What can hang from each mark
C: Y
H: C
Z: Y
Y: C J K Q S Z
E: X Y
K: N Y
N: K

Each row was made from one small tree. The marks that hang from a mark follow it in brackets, in alphabetical order. Every link used is in the known rows. Write each row's tree.
Known rows
H[C[Y[J K Q]]]: 12  7  11  -6  -5  -9  -10  2  0  -1  -15  4  -1  18  -11  3  -1  51  -1  2  3  7  8  7  4  9  10  13  13  14  -3  3  7  4  2  33  -1  -4  -5  -10  -19  -10  5  -14
Y[C J Q Z]: -10  -23  -4  20  1  -6  -12  -4  -7  -24  2  5  -17  -15  13  0  7  8  15  -1  27  -2  -9  -13  0  -1  7  -10  32  -1  -1  -7  15  0  7  34  5  12  -9  -6  12  -11  -10  -7
K[N Y[J S Z]]: -4  -20  3  -9  20  -19  -2  -4  10  -10  1  -8  4  27  -2  -13  8  -74  5  3  -2  -1  -4  1  -3  -36  -7  -5  4  -17  8  -3  -2  -1  7  30  -4  -7  6  0  20  9  6  8
Z[Y[C K Q]]: -5  1  4  15  -4  21  0  -1  -18  7  2  -6  -6  -18  7  5  -5  31  4  -3  10  -2  -13  -3  0  19  3  4  -4  3  -3  0  16  -1  2  -14  5  6  0  7  -1  -5  -2  5
C[Y[J Q S]]: -19  -1  7  -9  1  0  -3  10  5  -8  -5  10  9  -3  -5  -3  8  21  7  2  7  -2  4  6  -2  -1  2  4  14  6  -6  2  -15  -3  -1  10  0  5  7  -17  6  3  2  -3
E[Y[K Q]]: 2  -6  -16  0  -8  7  0  -4  0  14  -3  7  -8  -22  2  7  -2  28  -3  -7  1  4  -3  0  -1  18  -13  -13  -14  -3  -2  4  -13  -2  -5  -22  1  1  -4  4  -14  -3  0  4
Y[K[N] Q S Z]: -12  -23  1  13  6  -11  0  -16  -34  -12  22  1  -30  8  1  -2  -2  6  7  0  -5  -5  -6  -18  -4  5  -38  -17  0  7  6  5  8  -3  -6  9  7  -13  5  5  28  -2  -4  19
Z[Y]: 5  26  -10  -1  -2  20  4  7  1  3  -2  -3  15  11  3  0  -1  3  0  1  1  2  10  7  2  3  14  17  -15  -2  5  0  20  -1  2  -21  1  12  3  12  -32  9  1  9
C[Y]: -3  19  -1  -7  -6  2  -3  13  4  9  -6  5  14  5  -11  0  0  5  -7  0  -12  -1  19  10  0  -1  4  11  -4  9  -9  3  -21  2  -2  -3  2  5  -2  -4  -19  4  2  -5
K[Y]: 8  12  -12  1  4  2  -2  -1  15  9  -6  2  9  3  -7  -5  2  -25  -1  -2  -11  3  12  1  -2  -14  -13  8  -17  -12  -11  0  -18  3  6  5  0  4  7  8  -25  8  3  6
K[N Y]: -3  -6  -2  -2  11  -7  -7  4  13  7  -7  -9  6  29  -13  -9  2  -51  -9  -1  -17  2  0  7  -3  -29  -7  -3  -12  -10  -1  0  -19  6  11  20  1  -2  4  5  -15  12  7  9
K[Y[C Z]]: 7  1  -11  6  3  -5  0  -8  3  5  2  -7  -1  -1  3  -3  3  -46  4  -2  -1  -6  7  -7  -3  -18  -14  3  -5  -18  -10  -6  -12  4  6  12  -1  4  -1  9  1  -1  -3  0
H[C[Y[S]]]: 7  25  4  -17  -4  -3  8  -2  -4  0  -14  5  9  41  -11  1  2  22  -5  7  -5  1  22  9  3  -8  4  16  -1  3  2  0  2  7  0  13  -4  0  1  -2  -29  -4  5  -10
H[C[Y[Q]]]: 7  18  4  -8  -8  -6  -6  2  -3  -1  -13  5  2  39  -12  2  1  49  -4  4  -2  3  19  10  2  1  9  12  3  10  -3  2  1  10  3  31  -1  3  -4  -4  -35  -4  3  -8
Z[Y[C K S]]: -1  10  5  2  2  24  19  -6  -21  7  0  -6  3  -11  9  1  -4  -6  2  2  8  -5  -9  -5  2  4  -3  9  -10  -7  5  -3  21  -4  -2  -35  0  3  8  11  9  -4  0  4
Y[J K[N] Q]: -6  -30  12  18  7  -4  -19  5  -1  -8  -3  7  -18  -16  -7  -3  -4  27  2  -5  5  13  -24  -7  2  12  0  -12  19  18  2  7  11  -5  6  29  8  -7  -1  -11  2  -5  2  3
E[Y[S]]: -3  11  -20  -19  -2  12  21  -7  4  7  -7  9  10  0  5  2  5  -14  -2  1  0  -2  8  4  -1  -7  -9  -8  -20  -20  5  0  -12  -2  -7  -38  -4  6  4  9  -22  4  2  3
E[X Y[Z]]: 10  12  -17  -10  -13  -4  7  0  21  3  13  -4  2  -7  9  7  -4  -17  -14  1  -16  -3  9  5  -2  5  11  -18  -21  -6  1  -2  -12  4  -9  -40  -7  -1  -4  9  -5  11  -6  -1
Y[K[N] S Z]: 4  -9  -2  2  8  -8  11  -15  -29  -4  16  1  -15  11  1  -4  -4  -35  0  2  -13  -2  5  -16  1  -4  -30  -5  -6  2  12  3  13  -5  -8  -7  4  -17  3  10  23  -2  -2  14
H[C[Y[J]]]: 15  18  6  -14  -4  -7  -4  5  8  -2  -19  5  12  33  -10  1  2  25  -4  4  3  7  18  12  5  -4  21  20  12  7  2  0  8  6  3  30  -5  2  -5  -8  -32  -7  5  -17
N[K]: 31  13  -18  14  1  -3  12  -5  15  7  7  9  0  -2  -5  -5  -2  13  -2  -2  -10  7  1  -15  3  5  -14  3  -24  -1  -2  1  -22  1  -1  -27  6  0  -4  9  -33  3  2  9
Z[Y[C J]]: 0  9  0  2  2  20  3  7  5  -3  -11  -4  14  -8  9  0  3  -9  5  1  19  1  -8  4  4  -2  30  14  7  -6  7  -6  28  -3  6  -9  -2  13  0  4  -11  -1  -1  -5
Y[K S]: 4  10  -1  2  4  13  20  -11  -17  4  2  13  -5  -15  -3  -2  -6  -4  -1  1  -10  4  4  -16  1  5  -31  1  -16  2  1  5  5  -7  -7  -28  4  -10  12  7  -6  -4  0  9

Write each row's tree
4  -4  6  -9  2  -10  1  3  -4  0  4  4  4  -15  1  -1  2  -11  6  0  -1  -1  8  -2  2  3  -6  13  14  7  -1  2  -2  -8  -8  3  -2  -9  0  -11  32  -6  1  -6 : C[Y[J K S Z]]
0  -14  -7  14  2  -10  -19  1  2  -26  7  10  -12  -5  7  -2  7  21  16  0  16  4  6  -9  1  5  4  -3  20  7  2  1  21  -3  3  33  4  7  -4  -4  -6  0  -6  3 : Y[J Q Z]
31  -2  -17  15  6  -16  9  -13  16  11  12  -4  -4  -5  2  -5  1  -16  5  -4  -4  -2  -6  -17  -1  -5  -22  1  -19  -15  -6  -5  -30  4  2  -16  1  -1  -6  9  -1  -1  1  6 : N[K[Y[C Z]]]
-2  4  7  -3  -2  -3  -8  11  -2  16  -2  -1  4  1  -14  0  -6  3  -12  -3  -18  2  5  6  1  4  -2  5  0  15  -4  6  -22  0  -3  2  3  -7  -4  -7  2  -1  4  -2 : C[Y[K[N]]]
-17  -1  7  2  5  20  8  0  -7  -14  -4  -2  5  -7  11  -1  7  7  13  3  27  -5  -16  1  0  -1  14  5  9  -9  5  -5  25  -4  5  -9  -2  14  8  0  4  0  -1  2 : Z[Y[C J Q S]]
1  -10  -8  -1  10  -17  -10  -2  7  2  4  -12  0  34  -8  -9  3  -60  -3  -1  -15  -2  6  3  -4  -28  -9  -4  -9  -11  2  -1  -13  6  8  27  0  -4  -1  9  -1  11  4  11 : K[N Y[Z]]
-6  -7  1  -1  -3  -12  -19  13  6  -9  2  5  3  -2  -2  -1  6  21  8  -1  7  -1  13  5  -1  3  10  6  20  10  -6  1  -7  0  -1  29  1  5  -6  -14  9  0  -2  -5 : C[Y[J Q Z]]
-17  -20  11  -7  20  -5  5  -4  10  -4  -12  -7  6  17  -5  -11  8  -71  -1  2  5  -2  -20  2  -3  -41  -3  -9  8  -21  3  -7  -11  2  13  23  -3  -1  8  -3  17  2  7  -2 : K[N Y[C J S]]
1  16  -1  -8  6  19  11  4  4  -9  -5  2  19  0  7  -4  5  -11  9  5  15  2  2  6  3  -5  16  17  -3  -7  10  -2  33  -7  1  -19  -4  9  11  5  -11  8  3  5 : Z[Y[J S]]
-12  -12  2  2  11  -4  -3  -2  6  8  -10  -13  2  23  -9  -7  1  -57  -9  -1  -9  -3  -10  3  -4  -33  -5  -10  -4  -15  -3  -5  -22  8  14  21  1  0  0  5  -3  4  4  2 : K[N Y[C]]
2  -13  6  4  -3  -14  -19  8  -2  -1  6  2  -4  -20  -3  1  0  33  8  -4  3  1  3  0  2  16  -1  6  20  16  -8  5  -6  -4  -4  22  3  -4  -6  -15  24  -5  -1  -5 : C[Y[J K Q Z]]
-21  9  4  -7  -3  3  1  6  -7  -1  0  8  5  9  -9  -1  5  25  2  2  -4  -6  9  5  -5  -1  -10  2  -2  6  -8  4  -23  1  -4  0  2  6  7  -8  -3  5  1  2 : C[Y[Q S]]
0  2  10  0  6  21  14  -3  -9  1  -5  -3  8  -22  12  0  -1  -10  8  1  19  0  -17  -3  4  4  8  11  5  -7  8  -4  32  -9  0  -25  -2  3  7  3  16  -6  1  -2 : Z[Y[C J K S]]
-9  -7  0  6  -15  5  6  -4  9  10  5  -5  -13  -35  7  12  -9  20  -15  -3  -8  -4  -23  -2  -5  20  0  -32  -14  -1  -10  -1  -21  4  -6  -40  -3  -2  -4  0  13  -1  -7  -6 : E[X Y[C K Q]]
-9  -11  5  5  -4  -14  -17  7  -14  5  11  -3  -10  5  -7  1  -3  22  -1  -3  -11  -4  5  2  -2  12  -8  -2  8  16  -5  5  -17  2  -4  20  5  -8  -8  -8  21  -1  0  4 : C[Y[K[N] Q Z]]
2  1  10  -5  10  14  8  2  -3  -2  -2  -4  10  -2  5  -4  -1  -15  4  1  7  3  -11  4  4  -1  10  12  1  -1  14  1  33  -9  1  -16  -2  -3  9  3  8  3  6  7 : Z[Y[J K[N] S]]
-7  -29  3  5  14  -23  -22  1  13  -10  4  -9  -6  24  -4  -9  8  -36  6  -2  1  0  -8  4  -4  -23  -1  -10  10  -7  1  -2  -6  3  12  50  0  -2  0  -4  13  8  5  8 : K[N Y[J Q Z]]
10  9  -6  -5  -13  5  10  0  21  15  6  -1  0  -27  2  9  -10  3  -19  -2  -20  3  -5  3  -1  17  4  -18  -25  1  -4  3  -15  1  -9  -51  -6  -8  0  5  -4  6  -2  -2 : E[X Y[K]]
0  5  -11  -7  -14  -1  11  -4  14  3  11  -7  -1  -12  13  9  -3  -26  -13  1  -9  -8  -1  2  -3  1  11  -23  -14  -12  -1  -6  -13  6  -7  -38  -7  2  -7  8  8  3  -9  -8 : E[X Y[C Z]]
-9  4  -6  1  -8  -9  -13  9  -5  0  7  2  0  10  -5  2  3  22  4  -1  -6  -6  19  4  -3  5  -2  4  5  10  -9  2  -18  4  -3  17  3  5  -6  -6  0  4  -3  2 : C[Y[Q Z]]
-14  -3  0  -11  -5  3  10  0  26  -10  4  4  2  -17  7  5  3  9  -5  3  0  -2  -13  6  -5  5  8  -25  -10  -7  -1  -1  -12  0  -5  -34  -9  3  9  -5  4  11  -2  -3 : E[X Y[J Q S]]
13  -6  -6  19  -3  0  4  -13  -25  6  10  -1  -18  -26  8  4  -8  -15  0  -4  1  -2  0  -23  4  8  -17  -1  5  2  -1  -2  10  -2  -3  -3  7  -6  -9  10  16  -18  -10  -3 : Y[C K Z]
-9  7  3  -2  5  17  5  4  -1  -14  -1  2  8  2  8  -3  7  16  14  3  19  1  -5  5  -1  1  11  8  2  -4  7  -1  27  -6  3  -9  -2  12  11  1  -7  8  2  10 : Z[Y[J Q S]]
7  -12  8  -4  1  -16  -15  10  2  3  2  -2  4  -5  -5  -2  -2  -11  -2  -3  -5  3  5  4  4  2  8  7  19  13  1  3  -3  -4  -3  20  1  -10  -9  -12  25  -4  2  -8 : C[Y[J K[N] Z]]
9  7  -3  -1  -6  -9  -7  5  -8  11  7  0  2  -8  -4  2  -4  4  -3  -3  -12  -1  18  -1  2  12  -7  12  1  13  -6  4  -12  -1  -8  0  3  -7  -6  -3  12  -3  -1  -2 : C[Y[K Z]]
-12  -7  7  15  -1  17  -4  0  -19  5  1  -11  -8  -2  4  3  -6  22  0  -2  7  -2  -21  0  0  10  5  -2  -1  3  3  -1  15  1  5  -5  5  3  -1  6  5  -2  -1  7 : Z[Y[C K[N] Q]]
1  10  4  -3  6  17  12  -1  -14  5  2  -6  6  9  2  -2  -4  -11  -1  2  -3  -1  -4  1  1  2  -4  9  -14  -1  11  2  24  -5  -2  -26  1  -3  9  10  0  6  5  13 : Z[Y[K[N] S]]
-7  -27  12  24  2  6  -10  -2  -8  -6  -7  9  -20  -45  3  2  -3  34  7  -6  21  7  -30  -17  2  16  -3  -9  26  9  -7  -1  9  -5  7  17  7  1  -3  -11  13  -19  -5  -10 : Y[C J K Q]
-6  11  -7  -7  -13  9  14  0  21  8  0  -4  3  -17  6  9  -4  -14  -18  1  -10  -5  -8  5  -3  1  14  -24  -17  -11  -4  -5  -23  6  -3  -46  -7  4  -3  6  -8  4  -6  -10 : E[X Y[C]]
0  0  -4  1  -14  3  2  -1  14  10  10  -1  -11  -27  2  10  -10  31  -14  -4  -16  1  -12  1  -4  25  -2  -26  -21  5  -7  4  -19  2  -8  -38  -3  -5  0  2  1  7  -4  2 : E[X Y[K Q]]
-1  -25  15  13  9  3  -3  1  -2  1  -13  2  -8  -25  0  -3  -5  -25  -6  -3  9  9  -29  -10  6  -4  10  -7  24  5  6  -2  10  -5  7  14  5  -7  -5  -7  15  -17  0  -13 : Y[C J K[N]]
15  8  4  -3  -8  -14  -8  -4  -12  1  -3  0  -7  28  -8  4  -3  49  -1  2  -4  2  18  3  3  9  -1  13  6  13  -2  3  6  7  -2  32  0  -5  -7  -3  -13  -9  1  -8 : H[C[Y[K Q Z]]]
-9  -4  4  -1  -3  -9  -2  -2  -19  1  14  3  -9  -6  -2  2  0  23  6  -1  -6  -8  10  -4  -3  13  -23  2  3  10  -6  5  -14  -2  -9  4  3  -6  2  -7  27  -2  -2  5 : C[Y[K Q S Z]]
-9  0  4  8  1  18  -4  6  0  -8  -7  -3  4  -8  11  1  4  19  10  0  24  -1  -15  4  1  4  24  7  10  -3  2  -4  23  -1  9  3  1  16  1  0  -6  -1  -2  0 : Z[Y[C J Q]]
19  15  3  -13  -4  -14  -5  2  3  -6  -12  2  8  34  -5  1  3  20  0  5  3  5  23  9  5  -5  17  20  13  7  4  -1  15  6  1  36  -5  1  -8  -5  -20  -7  3  -16 : H[C[Y[J Z]]]
12  23  2  -17  -5  -10  7  -5  -8  -4  -7  2  5  43  -6  1  2  14  -2  7  -3  -1  27  6  3  -8  2  17  1  3  4  -1  10  7  -2  20  -5  -1  -2  0  -20  -5  2  -8 : H[C[Y[S Z]]]
2  2  -7  -18  -4  -6  15  -3  27  -10  11  0  8  -12  14  4  3  -31  -5  4  -2  -3  0  5  -1  -3  12  -18  -9  -13  6  -4  0  -2  -10  -37  -11  -2  4  0  17  9  -4  -5 : E[X Y[J S Z]]
